What can hang from each mark:
J: B M V
T: V
E: V
N: B
S: E
B: J N
M: J N
V: J N P T

Known rows, with every way that one mark hangs from another:
S(E): [ 0.22 -0.52 -2.56  0.18 -0.34 -2.45 -3.42 -4.38  2.35  0.77  0.78  0.07
  0.42  1.92 -1.31  0.79 -0.99  2.84  1.14  0.49 -1.91 -4.17  0.78 -2.99
 -0.76  0.04]
E(V(J N T)): [-3.53  1.93 -2.02  4.31  0.44  1.16  1.31 -0.98 -2.75 -2.03  0.78  0.73
 -0.76 -3.31  4.89  2.07 -1.01  2.14 -0.44 -2.62  1.78  1.70  0.05 -1.78
  1.91  4.50]
J(B M(N)): [ 2.64 -4.63  0.22  0.89 -0.31 -0.26 -0.69 -1.25  2.60  0.54 -0.50  1.31
 -0.39  1.97 -2.26 -2.16 -1.38 -0.67  2.90  3.47 -1.07  0.05 -0.42 -1.01
 -0.27 -3.41]
T(V(J N P)): [ 1.32 -1.11  1.98 -1.03  0.82  0.65  2.77 -0.22 -0.78 -1.70 -0.44 -0.79
 -1.15 -1.60  5.37  2.46 -0.48 -0.60 -3.96 -0.32  2.93 -0.22  0.01  0.93
 -2.55  3.37]
N(B(J(M V))): [-1.09  0.41  1.50 -1.34  0.97  0.41 -0.68  5.12  0.79  1.39  0.90 -1.26
 -2.37  2.38 -3.16 -3.31 -0.33 -1.11  3.51  2.15 -1.38 -0.19  0.24 -0.38
  1.54 -2.51]
J(B(N) M V): [ 1.35 -1.02 -0.74 -1.38 -0.87  0.24 -0.38  2.35  3.67  2.71  0.25  1.03
  1.55  1.51 -2.52 -2.17 -0.55 -2.00  4.21  1.13 -3.51  1.07 -0.92  4.54
 -0.04 -1.12]
M(J(B V(N P))): [ 2.56  2.39  1.76 -2.92  0.22  0.24  1.79 -2.21  1.52  0.44 -3.33 -0.81
  2.24  0.94 -1.83 -0.96  3.73  2.02 -2.83 -0.61  0.45  2.32  0.08  1.22
 -2.12 -1.70]
V(J N P T): [-1.98  2.78  1.34 -0.42  0.45  0.89 -0.07  1.10 -3.43 -2.16 -0.09  0.39
  0.33 -4.15  5.60  2.61 -0.82  1.32 -5.03 -3.95  1.52  1.06  0.42  1.52
  1.74  4.36]
N(B(J(V))): [-0.37  1.57  0.07 -2.21 -0.04 -1.09 -0.05  2.41 -0.47  2.08 -0.37 -1.69
 -1.46  2.96 -3.16 -3.29  3.26 -0.66  2.64  1.15  0.79  1.00  0.06 -0.61
 -0.35 -2.85]
N(B(J(M))): [ 1.19 -1.81 -0.34 -0.04  0.50  0.41 -3.16  5.04 -0.14  0.61  1.20 -0.56
 -2.19  2.59 -2.33 -0.92 -2.16 -2.17  3.02  1.32  0.11 -1.59  0.76 -2.58
  0.55 -2.58]
T(V(J(B) N P)): [ 4.32 -1.06  2.35 -0.77  1.53  1.01  2.46  0.03  0.22  0.27 -1.26 -1.53
  0.10 -0.74  3.07  1.25  0.92 -0.56 -3.67  0.71  3.50  1.63 -0.07  1.72
 -1.64  1.93]
J(B(N) M V(P)): [ 2.30  0.24  1.14 -2.72 -0.98  0.68  0.49  3.14  3.74  2.17  0.19  0.31
  1.95 -0.17 -1.22 -0.89 -0.43 -2.56 -0.38 -0.04 -3.65  1.32 -0.74  5.26
 -1.22  0.20]
B(J(V(T)) N): [-0.74  0.85 -1.03 -1.91 -2.97 -1.11  0.55  3.29 -0.36  2.36 -0.76  1.29
 -0.90 -2.88 -1.10 -2.38  1.26 -4.11  0.07 -3.18 -0.54  2.78 -0.95  3.66
 -4.36  1.53]
B(J): [ 2.72 -1.07 -1.01 -0.73 -0.93 -1.00 -1.38  1.94  0.18  0.81 -0.63 -0.91
 -1.69  1.58 -0.82 -1.67  0.75 -1.86  2.19  1.72  1.78 -0.25  0.41 -2.53
 -5.30 -0.86]
V(N(B) T): [-4.31  0.96 -2.17  1.31  0.56 -1.83 -2.56 -1.31 -2.39  0.38  0.07  1.25
 -0.24  0.19  0.80  1.25 -0.27  0.37 -2.41 -5.74  0.23 -0.01  0.56 -0.98
  6.27 -0.65]
N(B): [-0.90 -0.43 -2.03  0.26  0.24 -1.69 -2.60 -1.69 -0.79  0.59  0.52 -0.25
  0.82  3.55 -1.94  0.56  0.90 -0.25  1.51 -0.08  0.52 -2.17  0.41 -1.49
  2.05 -3.09]
J(V): [-2.47  1.35  0.13 -1.15  0.01 -1.66  0.52 -1.45  1.42  0.50 -0.17 -0.87
  0.10  1.77 -1.31 -2.39  1.99  0.97  2.50  1.67 -1.86 -0.33 -0.25  0.29
 -0.83 -0.89]
M(J(B)): [ 4.18 -1.29 -1.02  0.24  0.01 -0.83 -1.59 -3.70  0.56  0.64 -2.72 -0.39
  2.98  2.44 -5.01 -0.20  2.12  0.01  2.15  2.63  1.38 -0.81  0.36 -1.29
 -3.89 -4.18]
E(V(J(B(N) M))): [ 3.72 -2.10 -2.95  3.09 -0.83  2.88  0.37  2.57  0.79 -0.05  1.91  1.02
  1.53 -0.42  1.24  2.01 -2.34 -1.34  4.91  2.21  0.20  1.10 -0.39  1.29
 -1.25  1.67]
E(V(J(B) N)): [ 2.20  0.59 -2.74  3.24  1.01  1.69  1.30 -0.59 -0.25 -0.19  0.08 -0.68
  0.40  1.22  2.87  0.95  1.04  3.44  2.80  1.27  3.00  2.97  0.27 -2.45
  0.59  1.19]
M(J(V)): [-1.14  0.98  0.72 -1.30 -0.64 -1.17  0.86 -3.82  0.49 -0.99 -1.96 -0.46
  1.56  1.31 -3.81 -1.65  2.71  0.80  2.44  2.17 -0.38 -1.17 -0.11  0.04
 -3.64 -2.44]
N(B(J)): [ 1.97 -0.83 -1.52 -0.85 -0.40 -1.03 -2.35  2.15 -1.43  1.51 -0.37 -1.21
 -1.17  3.09 -2.25 -0.82  1.35 -1.96  1.95  0.71  2.45 -0.41  0.62 -2.62
 -1.60 -3.02]
J(B M V(N P)): [ 0.15  1.63  2.61 -2.03  1.59  1.08  0.78  2.47  3.59  1.39 -0.25 -1.07
  0.09  0.47  0.59 -1.88 -0.50  1.58 -1.61 -0.25 -3.19  1.99  0.15  1.73
  2.69  0.20]

Rows:
[-2.55  3.21  1.09 -0.72  1.03  1.01 -0.91  1.24 -4.62 -1.90  0.56  0.34
  0.70 -2.48  4.14  3.31 -0.19  1.14 -5.28 -5.38  2.34  0.87  0.54  1.55
  5.71  2.22] | V(J N(B) P T)
[ 0.61  1.79 -0.42  1.91  0.05  1.42  2.14 -0.22 -1.45 -2.00  1.01 -1.27
  0.70 -2.09  3.69  2.74  0.27  0.82 -1.00  1.83  1.79 -0.49  0.17 -1.66
 -3.65  3.72] | E(V(J P))
[-1.05 -4.30 -0.35  0.80 -0.54 -0.69 -1.26 -1.22  0.07 -1.17  0.94  2.02
 -1.35  2.68 -1.56 -0.45 -1.91 -0.89  2.09  1.39 -1.02 -2.08 -0.28 -1.72
  2.99 -4.11] | J(M(N(B)))
[ 1.38  2.42  2.54  0.00  0.92  0.71 -0.69  1.33 -2.13 -0.03 -0.69 -0.95
  2.31 -3.71  0.38  1.02  0.64 -0.26 -3.71 -0.29  1.45  1.53  0.34  2.72
  0.05  2.25] | V(J(B) P T)
[ 1.15 -1.55  3.93 -3.08 -1.55  0.88  2.96  3.58  1.80 -0.37 -0.72  0.33
 -3.48 -1.35  0.07 -3.80 -0.29 -2.28 -1.05  2.55 -1.50  1.52 -0.71  0.38
 -4.52 -0.15] | B(J(M(N) V(P)))
[ 1.85 -1.32  2.91 -0.79  0.60  0.19  2.50 -0.20 -0.72 -1.25  0.03 -1.58
 -0.03 -2.16  2.43  1.92  0.07 -2.39 -3.00  2.41  2.43 -2.07 -0.13  1.52
 -4.93  2.80] | T(V(J P))
[ 0.26  1.98 -0.95  1.58  0.24  1.86  2.36 -0.12 -1.37 -2.66  0.82 -0.46
 -0.57 -1.57  6.56  3.35 -0.14  2.55 -1.98 -0.80  2.28  1.21  0.46 -2.02
 -1.35  4.26] | E(V(J N P))
[-2.65  1.96 -0.69  3.67 -0.62 -0.80  1.36 -1.65 -0.45 -0.29  0.51 -0.46
  0.48 -4.73  1.32  1.96 -1.01 -1.78 -5.70 -2.20 -1.38 -0.79 -0.31 -2.13
 -2.53  4.00] | E(V(P T))
[-5.55  4.51  1.74 -1.67  0.61 -1.07  0.77  0.05 -1.20  0.73 -0.23 -0.14
  0.02 -1.81  1.13  0.02  1.35  0.83 -6.33 -6.17 -1.82  1.52 -0.09  1.96
  5.70  0.78] | J(V(N(B) P T))
[-2.52  2.27  1.19  0.31  0.65 -1.70  0.28 -1.17  1.05  2.86 -1.34 -0.91
  1.57 -1.08 -3.73 -3.29  2.48 -0.07 -0.10 -0.26 -2.07  2.23 -0.43  2.18
  1.65 -0.49] | J(B V(T))
[ 1.85  0.88  0.96 -1.16  0.36 -0.85  0.52 -3.36  1.48  1.05 -2.71 -1.30
  2.71  2.11 -6.11 -2.55  3.89  1.12  2.90  3.16 -0.10  0.83 -0.45  0.69
 -2.91 -4.07] | M(J(B V))
[ 2.94 -1.79  1.03 -1.51 -0.21 -0.62  1.62  2.08 -0.29  1.40 -1.41 -1.42
 -3.01  0.65  1.43  0.57  0.45 -3.87 -5.81 -2.11  3.32  0.70  0.22 -1.69
 -2.81 -0.31] | T(V(N(B(J)) P))
[ 0.35 -1.13  0.53 -2.55 -1.95 -1.42  1.95  0.28 -0.41  1.04 -1.29  0.26
 -2.73  2.87 -2.75 -4.27  3.85 -0.98  1.93  1.38  1.62  2.53 -0.63 -0.79
 -1.27 -4.28] | M(N(B(J(V))))
[ 6.23 -2.37 -3.04 -0.73 -2.53 -0.72 -1.52 -3.07  0.52  0.88 -2.49  1.69
  3.95  1.83 -3.88  1.20  1.80 -2.77  2.23  0.23  1.58 -0.10 -0.30  1.80
 -5.54 -3.53] | M(J(B(N)))
[ 3.84 -3.49 -2.26 -1.32 -2.23  0.65 -2.12  5.34  1.13  0.83  0.68  1.85
 -1.59  0.61  0.32 -0.29 -3.32 -4.83  3.63  0.25 -0.52 -0.66 -0.13  0.55
 -4.99  0.02] | B(J(M) N)
[ 3.89  1.52  0.81 -1.69  1.32  1.69 -0.04  1.24 -0.89 -0.48 -0.61 -0.79
  1.28  0.36  3.74  1.45  1.29  2.56 -1.57 -0.15  2.84  2.47  0.66  1.31
  0.59  1.13] | V(J(B) N P)
[-4.35  3.76  2.75 -1.26 -0.18 -1.52  1.32 -0.56  0.06  0.53 -0.55 -0.66
  0.67 -4.02 -0.15 -1.32  0.97 -0.79 -4.86 -2.27 -2.74  0.24 -0.42  2.65
 -0.47  2.56] | J(V(P T))
[-0.05  1.26 -3.36  1.98 -0.52 -0.69  0.15 -3.89  2.70  0.16  1.06  0.05
 -0.55 -0.63  3.49  3.25 -1.47  3.88 -4.32 -3.01 -1.81 -2.06  0.65 -5.20
 -1.18  4.04] | S(E(V(N P)))
[-0.04 -6.03  2.34  1.10  0.37  0.67  2.17 -0.82 -1.39 -2.36  0.85  1.12
 -2.09  0.48 -0.13  0.23 -2.41 -2.20  1.85  3.74  2.00 -2.23 -0.67  0.41
  1.77 -1.75] | T(V(J(M(N(B)))))
[-6.40  3.05 -0.39 -0.09  0.76 -1.56 -0.08 -1.06 -1.37  1.08 -0.31  0.38
 -0.42  0.06 -0.26 -1.20  1.57  1.46 -1.76 -4.87 -1.40  1.48 -0.17  0.93
  7.26 -0.60] | J(V(N(B) T))
[ 4.93 -3.95 -0.46  0.07 -1.79 -0.92  0.40 -5.83  0.28 -0.60 -3.68  1.61
  1.95  2.28 -4.72 -1.35  2.59 -0.08  1.52  3.33  2.53  0.59 -0.46 -1.58
 -4.85 -5.59] | M(J(B) N)
[-3.57  0.36 -1.20  5.56  1.00  1.32 -1.50 -0.58 -0.20 -1.21  3.43  0.42
 -0.39 -4.71  0.71  2.64 -5.50  3.26  0.96  0.30 -2.90 -3.52  0.58 -2.65
  2.68  5.35] | S(E(V(J(M) T)))
[ 3.90 -3.25 -2.35  0.08 -1.16  0.20 -2.54  1.85  2.70  1.90  0.53  1.89
  1.65  1.69 -1.66  0.43 -2.28 -3.05  3.27  0.54 -1.95 -0.48 -0.11  2.26
 -0.89 -1.31] | J(B(N) M)
[-3.34  0.00  1.48  1.80  1.34  1.33 -2.09  2.38 -2.12 -2.04  1.78  0.51
 -0.18 -3.66  1.31  0.87 -4.02 -0.16  1.68  0.41 -0.82 -1.77  0.21  1.42
  2.93  2.65] | V(J(M) T)
[ 2.62 -1.32  1.11  0.80  2.00  2.10 -2.10  2.75  0.32 -0.28  1.06 -0.55
  1.00  1.22 -0.59 -0.20 -1.73  1.21  4.99  4.23  0.39 -0.28  0.43  0.92
  1.58 -0.67] | V(J(B M))
[-0.99 -3.06  0.96  1.00  2.15  1.51  0.36  1.47 -1.20 -1.46  1.37 -0.19
 -1.96  1.20  2.60  1.71 -3.12 -0.28  1.21  0.38  1.65 -1.90  0.35  0.31
  4.81  0.00] | T(V(J(M) N(B)))
[-6.28  1.22  1.88  0.99  0.95 -0.65 -0.26  1.26  1.21  0.44  0.93  0.16
 -0.71 -2.62 -1.55 -2.32 -2.36 -0.62  0.64 -0.37 -4.62 -1.10 -0.37  1.84
  3.02  1.44] | J(M V(T))
[ 0.90  1.95 -1.40  2.06  0.00  1.11  0.37 -2.54  0.37 -1.46  1.91 -0.91
  0.71 -2.09  2.51  3.67 -0.87  4.05 -2.00  1.09 -0.05 -2.75  0.59 -3.10
 -2.57  4.62] | S(E(V(J P)))
[ 0.79  2.79  1.88 -3.47 -0.12 -0.63  0.79  3.51 -0.34  1.73 -0.57 -2.05
 -1.30  1.23 -1.90 -2.13  3.24 -1.54 -2.13  0.05  0.48  1.18  0.06  0.46
 -1.84 -1.51] | N(B(J(V(P))))
[-3.41  0.77 -3.53  5.25 -0.69 -2.19 -1.48 -4.99  0.96  1.18  1.40  0.42
  0.22 -3.01 -1.10  1.86 -2.15  1.96 -1.74 -2.03 -2.99 -3.00  0.24 -4.63
 -0.17  3.76] | S(E(V(T)))
[-0.35  0.19  2.42 -3.03 -1.92 -0.90  2.87 -4.83 -1.12 -1.86 -2.65  0.78
  1.36  0.96 -3.63 -0.61  4.14 -0.05 -2.96  0.34  0.81 -0.10 -0.79  0.61
 -2.10 -4.44] | M(J(V(P)) N(B))
[ 2.28 -0.06 -1.69 -3.15 -3.02 -0.63  0.83  3.00  1.24  2.19 -0.87  0.65
 -0.99  0.80 -0.59 -2.49  2.21 -3.25  3.00 -0.26  0.27  1.99 -0.59  2.51
 -6.04 -0.19] | B(J(V) N)
[-0.54  0.77 -2.98  3.02  0.41  1.48  1.47 -1.05 -1.17 -2.21  0.92 -0.08
 -0.66  0.25  5.27  2.04 -0.13  3.17  2.65  0.17  2.62  1.15  0.37 -3.12
 -0.01  2.68] | E(V(J N))
[ 1.05 -2.45  4.03  0.11  1.55  1.63  1.93  2.09  0.14 -1.99  1.29 -1.20
 -0.89 -2.89  2.39  2.21 -3.66 -2.58 -1.95  3.12  0.20 -3.17 -0.25  1.75
 -2.78  3.06] | T(V(J(M) P))
[ 0.00  1.51 -0.63 -1.07  0.98 -0.73  0.64 -1.26  2.42  2.28 -1.35 -0.81
  0.41  3.09 -0.78 -2.84  2.89  2.58  1.81 -0.07 -0.82  3.14  0.05  0.67
  2.13 -1.38] | J(B V(N))
[ 0.19  0.39 -3.10  3.45  0.18  0.40 -0.52 -3.37  0.45 -0.85  2.03 -0.60
  0.17 -0.26  1.29  2.40 -0.80  4.63  2.81  2.33  0.01 -2.80  0.71 -3.87
 -1.35  3.25] | S(E(V(J)))
[ 1.07 -3.52 -1.03 -0.19 -1.98 -1.48 -0.16 -6.17 -2.12 -2.14 -2.26  2.16
  1.03  2.88 -3.85  0.47  2.25 -0.52  0.95  0.94  2.53 -1.72 -0.27 -1.99
 -1.44 -6.15] | M(J N(B))
[ 0.59  0.99 -2.45  2.48 -0.63 -1.23 -0.16 -4.28  2.64  0.55  1.48 -0.68
  0.24 -1.17  0.58  2.81 -1.22  2.55 -3.37 -0.10 -2.32 -3.41  0.65 -4.78
 -3.54  3.54] | S(E(V(P)))
[ 4.46 -2.46 -1.13 -0.48 -0.28  2.28 -2.12  3.73  0.42  0.07  1.30  1.43
  2.12  0.57  0.45  1.38 -2.10 -1.53  5.08  1.83  0.49  0.39  0.03  3.90
 -0.01  0.14] | V(J(B(N) M))
[-0.34  1.40 -1.07 -1.48  0.47 -0.66 -1.22 -0.49 -0.75 -0.23  0.02  0.08
  0.26  2.32  2.38  2.15  0.51  0.64 -3.95 -3.76  0.74 -0.60  0.80 -1.17
  2.92 -1.00] | V(N(B) P)
[-3.11  2.44  0.04 -0.14  0.45 -1.14 -1.39 -0.32 -2.22  0.06 -0.08  0.72
  0.43 -1.61  2.04  2.45 -0.43 -0.37 -6.97 -6.61 -0.03  0.00  0.55 -0.05
  4.85  0.83] | V(N(B) P T)
[ 0.22 -2.56  1.88 -0.26 -0.25 -0.14  1.78 -0.93  3.56  1.04 -0.80  0.69
 -0.52  1.76 -3.33 -4.56  0.15  0.38  3.43  4.07 -2.81  1.66 -0.97  1.06
  0.87 -3.28] | J(B M(N) V)
[-1.48 -0.36 -0.63  0.31  2.08  2.18 -2.45  2.71 -2.08 -2.47  2.21  0.51
 -0.73  2.48  3.12  1.79 -2.79  2.41  3.29 -0.72  0.84 -0.94  0.96 -0.35
  7.28 -0.83] | V(J(M) N(B))
[ 2.86  0.30 -1.02 -0.30  1.28  1.07 -1.18  0.20 -0.77 -0.15 -0.40 -0.35
  0.91  2.33  2.23  0.17  1.25  3.20  3.14  0.77  3.19  2.39  0.63  0.29
  1.95 -0.39] | V(J(B) N)
[-6.22 -0.85  2.02  0.73 -0.23 -1.08  0.97 -0.71 -0.63 -0.37  0.61  2.01
 -1.59 -1.22 -2.78 -2.48 -1.06 -0.82 -0.21 -1.20 -3.33 -0.04 -0.96  1.44
  5.91 -1.93] | J(M(N(B)) V(T))
[-4.78  3.99  2.03 -1.41  0.05 -1.07  1.75 -0.37  0.02  0.08 -0.75 -0.06
 -0.28 -3.56  2.65 -0.40  0.74  0.89 -6.17 -5.09 -2.15  1.82 -0.28  2.05
  1.75  2.87] | J(V(N P T))
[-0.44 -3.28  0.69  0.08  0.01  1.30 -0.72  0.41 -2.22 -3.10  1.45  1.81
 -0.93  1.65  0.47  0.33 -1.74  0.68  3.73  2.63  1.30 -1.21 -0.03 -0.02
  4.05 -2.54] | V(J(M(N(B))))
[-4.11  1.38  2.13  0.10  0.90  0.04 -1.10  5.30 -0.75  1.76  0.94 -0.52
 -2.27 -1.23 -3.52 -3.16 -1.36 -2.11  0.60 -0.71 -2.27  0.66 -0.12  0.80
  3.53 -0.76] | N(B(J(M V(T))))
